Known rows, with every way that one mark hangs from another
X{M{U{S{R}} W}}: [ -9.4 -12.0   8.3   6.1 -13.4  16.5  11.2  22.0  13.5   2.6  -8.3   2.3
 -15.0 -18.5  19.0  -2.5   3.3  -5.0 -18.8  30.4]
R{S{U{X{M{W}}}}}: [-11.5   2.7   6.5  -5.9  -6.7  13.5  10.8  36.8  -0.3   0.5  -8.9 -37.2
 -23.3  -0.1  11.8  -5.8  15.3 -22.0   1.2  -1.4]
R{S}: [ -3.9   9.2  -4.7  -4.5  26.8   6.9  -3.8  21.4  -2.8   4.2  -3.5 -24.5
  -4.2   5.5  -4.6   9.7   2.7  -7.9  -1.1   4.1]
M{S{R} U W{X}}: [ 19.1  -9.7 -13.3 -16.5   5.5 -12.4   1.5  18.4   0.5  -4.6  -1.9  14.9
   7.7 -24.4   0.0  10.2  -0.1 -29.3  -9.7  45.8]
S{R U}: [ -9.2 -14.1  10.8   9.9 -17.5  10.8  19.2  37.8   0.9   0.8   1.7 -16.1
  -2.8 -16.4   3.1  22.2   6.6 -14.6  -5.7   8.9]
S{R U{X{M}}}: [-18.0   1.2  27.0  -2.9 -44.0  27.9  12.4  20.1  -3.2   1.6  -4.5  -4.9
 -17.3 -15.2  20.6   4.9  10.8 -21.3  -3.3  -0.2]
U{S{R} X}: [ -2.1 -14.2  15.3   4.7 -32.2  43.5  -1.3  -0.8  -0.9 -11.3 -11.9  20.3
  -7.8 -13.5  15.8   2.4   6.7 -23.2 -12.3   9.0]
X{M{S{R} W{U}}}: [  8.1  -4.8  -8.7 -28.4   2.7  18.8  13.1  18.1  17.1  13.7   8.8 -18.4
 -13.4 -37.6   7.8  10.1   9.0 -26.4  -6.4  16.7]
U{S X{M{W}}}: [ -2.0  -8.8   9.8  -6.4 -22.2  27.6   5.1 -16.1   7.4  -7.9 -12.7  13.9
 -19.7  -5.7  22.3 -26.0  10.8  -3.2  -6.5   2.1]
W{U X{M}}: [ -3.1  10.0   7.9 -18.6   8.7   4.7   3.1  -6.6  -3.7  14.0   6.1  12.7
 -17.6 -15.0  20.5  13.3   3.0   8.9  -9.8   1.6]
W{M{S{R U}} X}: [ 13.5   5.3   1.3 -47.1  -7.6   3.7  19.5  30.2  -8.5  -1.7  10.1   2.5
   4.1 -21.7  14.5  17.5   6.5 -13.1  -3.6  26.4]
S{R U{X}}: [ -7.2 -12.8  18.3   7.9 -42.2  24.2   8.6  29.0  -4.9  -7.7  -4.8  -4.6
  -7.1 -13.3  10.5  13.6   8.9 -32.7  -4.0   2.7]
W{M{S{U}} X}: [ 18.3   9.6  -4.7 -36.5   0.3 -12.3  14.4  14.5  -7.2  -3.8  10.5   7.9
   3.3  -6.3  13.9  -1.7   5.6  -3.9   0.0  15.0]
X{M{U W}}: [ -4.7   4.0  -0.5  -0.6  -4.4 -12.9   2.4  12.5   8.2   5.8  -2.7  -6.9
 -10.6  -2.2  10.0 -14.2  -1.4  -0.5  -4.3  14.5]
R{S{U}}: [ -8.7  -0.5  -0.4  14.0  15.6   1.1   9.1  43.6  -0.7   2.6  -1.0 -36.5
  -8.8   4.8  -1.7  12.9   8.0 -14.6  -3.0   2.3]
R{S{U{X}}}: [ -6.3   1.7   6.0  11.6  -8.5  14.5  -1.4  35.8  -6.5  -4.9  -7.5 -26.1
 -12.8   7.3   5.3   3.8   9.9 -32.2  -1.4  -4.4]
W{M{S} U{X}}: [ 26.4  12.2  -8.3 -38.9 -24.0  23.2 -10.7   2.8   1.5  -0.9  10.3   2.0
  -8.0  -8.5  21.9 -10.4   2.6 -36.9  -0.5  -4.8]
U{S X}: [  4.0 -10.4  10.1  13.6 -25.2  27.4  -6.6 -16.9   0.5 -13.3 -11.1  25.4
  -9.6   2.1  15.6 -17.3   5.6 -14.7  -8.9  -2.8]
W{M{U{S{R} X}}}: [  3.0   1.3  15.0 -13.5 -48.0  36.9  -6.3  20.9  -2.9  -9.8  -7.8  18.1
  -8.0  -5.0  34.4  -3.0  -2.1 -25.6 -16.0  19.0]

Rows
[  8.6 -16.5   6.3  17.7 -22.7  37.0  -7.1  -6.0   6.5  -6.2  -3.5  19.1
 -18.8  -7.5  22.4  -3.9   5.6 -26.2 -16.8  -7.9] -> W{U{S X}}
[ -0.3  -9.6  -1.6 -15.6  -8.1   4.4  27.5  28.4  13.3   5.1   3.7 -22.8
  -9.0 -29.6   3.5   0.6  13.9 -20.3  -1.1  21.5] -> X{M{S{R U} W}}
[  5.9   1.5   1.5 -35.2 -23.9  23.5   4.0  -3.5   5.5  -1.8  -5.4  -0.7
  -8.5 -24.9   8.9 -12.1  11.1 -33.2   3.1  15.8] -> U{X{M{S{R} W}}}
[ -6.9  -6.4  11.1  -3.1 -32.3   8.1  15.9  15.1   2.7  -4.0  -4.7 -11.2
 -18.9  -6.3  16.4 -16.0  12.8 -13.5   1.8  -5.6] -> S{U{X{M{W}}}}
[  4.4   2.8  -6.9 -14.9  -6.2  -1.5   5.1  17.6  12.9   6.6   0.2  -6.8
  -4.7 -22.5   6.5  -7.8   2.1 -26.4  -6.1  33.2] -> X{M{S{R} U W}}
[ 18.7 -19.5  -8.9   1.6 -22.7   0.2   8.7  12.4   7.4 -13.8  -1.7  -4.7
  -3.9  -9.6   0.8 -18.9  12.9 -41.6   3.6   5.5] -> M{S{U{X}} W}
[ -9.6   4.7  11.0  22.0  -9.7   5.8  -2.2  -5.0  10.1   4.1  -6.8  18.5
 -16.3   3.8  23.3 -19.8  -1.2   3.9 -16.9  12.7] -> X{M{U{S}}}
[ -0.5   6.8   1.6   0.7  -3.9  -6.5  14.1   1.2   9.6   6.9   6.1  -6.5
 -10.3  -6.8   7.9 -18.0   9.8 -11.3   1.2   4.0] -> X{M{S{U}}}
[ 17.4 -10.0  -8.7  -4.6 -28.5   9.9  -8.2  18.3   5.4 -10.4  -6.5   4.8
   1.4 -18.4   3.0  -8.6   1.9 -56.6  -5.6  28.3] -> M{S{R} U{X} W}
[-14.9   1.0  17.8  13.9 -16.8  21.8   3.0  10.3   8.6   5.9  -7.5  13.3
 -14.5 -11.7  23.8  -0.9   0.0  -3.5 -20.5  23.8] -> X{M{U{S{R}}}}
[  5.5 -11.0  -1.0   2.6 -10.3   6.2  15.6  27.7   6.7   0.2   5.8 -10.6
   1.8 -20.8  -2.8  10.1   8.6 -31.1  -3.6  17.0] -> M{S{R U}}
[  7.7  -9.8   5.1   1.4 -35.2  21.0   6.0  18.3   0.9  -8.2  -0.7   0.2
  -2.1 -18.2   4.7   0.3  10.9 -49.3  -2.1  10.3] -> M{S{R U{X}}}
[  4.9  -7.6   6.3 -24.9 -14.4  42.9  12.1  30.0   7.1   4.9   7.8  -4.7
 -12.5 -23.0  28.4  23.2   2.6  -7.6 -18.0  10.0] -> W{M U{S{R}}}
[-13.1   0.2  25.0  -6.6 -34.5  47.4   2.1  -9.8   0.9  -2.4 -12.0  20.1
 -18.5 -14.2  25.9  -5.4   9.0 -10.8 -11.2   6.8] -> U{S{R} X{M}}
[ -0.6  -3.8  -3.5 -14.0   4.1   6.9  10.7  12.0  12.1  12.4   6.6 -18.1
 -19.4 -17.6  12.9   1.9   5.8  -1.6  -5.1  -1.7] -> X{M{W{U}}}
[ 17.1  17.1  -4.0 -45.5  -7.0  -3.3  -2.5  18.4  -8.4  -0.6   5.3  18.1
   7.7 -14.6  17.0  10.3  -5.3 -18.8  -8.3  39.2] -> W{M{S{R} U} X}
[ 22.7  21.1 -10.3 -37.2   1.3 -19.1  -8.2   2.8  -7.5  -2.7   6.6  22.2
   6.5   0.1  16.8  -9.7  -6.7 -10.1  -4.8  27.7] -> W{M{S U} X}
[  8.8   6.7   9.3  -3.8 -39.5  20.8 -12.1   6.1  -1.8 -11.6  -6.8  23.1
  -9.6  10.5  33.3 -21.8  -3.3 -16.8 -13.0   8.1] -> W{M{U{S X}}}
[ 13.8  -2.0   2.1 -28.8   3.6  19.9   6.0   6.7  -2.6   0.9   7.5  20.7
 -12.6 -10.6  31.9  13.1   1.6  10.5 -18.6   8.3] -> W{M U{S} X}
[-12.7 -11.0  17.6 -11.3 -40.0  23.1  20.7  30.7   1.6  -2.4  -5.5 -15.6
 -16.8 -21.7  16.2   3.6  13.9 -21.8  -1.4   6.4] -> S{R U{X{M{W}}}}
[ -7.6   4.2  18.7   2.0 -27.0  31.4  -3.4 -25.3   2.6  -4.7 -11.6  25.0
 -20.1   0.5  25.6 -23.8   7.7  -3.5  -8.3  -4.7] -> U{S X{M}}
[ 10.3   3.9  -0.3 -33.3 -18.0  10.1  19.6  38.5   2.5   1.2  11.2 -18.6
   2.0 -18.2   9.8   8.7   6.5 -21.4  -0.2  15.8] -> W{M{S{R U}}}
[ 11.9  10.1  -0.6 -44.0   3.8   6.1   2.5  13.0  -9.4   5.8  12.4   7.4
  -7.3 -10.6  23.9  20.5  -1.9   6.3  -7.8   4.3] -> W{M U X}
[ 21.5   9.3  -6.7 -57.0   3.1  16.9   5.7  18.7  -4.6   7.0  14.8   5.9
  -1.3 -30.2  18.6  26.8   1.5 -18.4  -8.8  22.3] -> W{M{S{R}} U X}
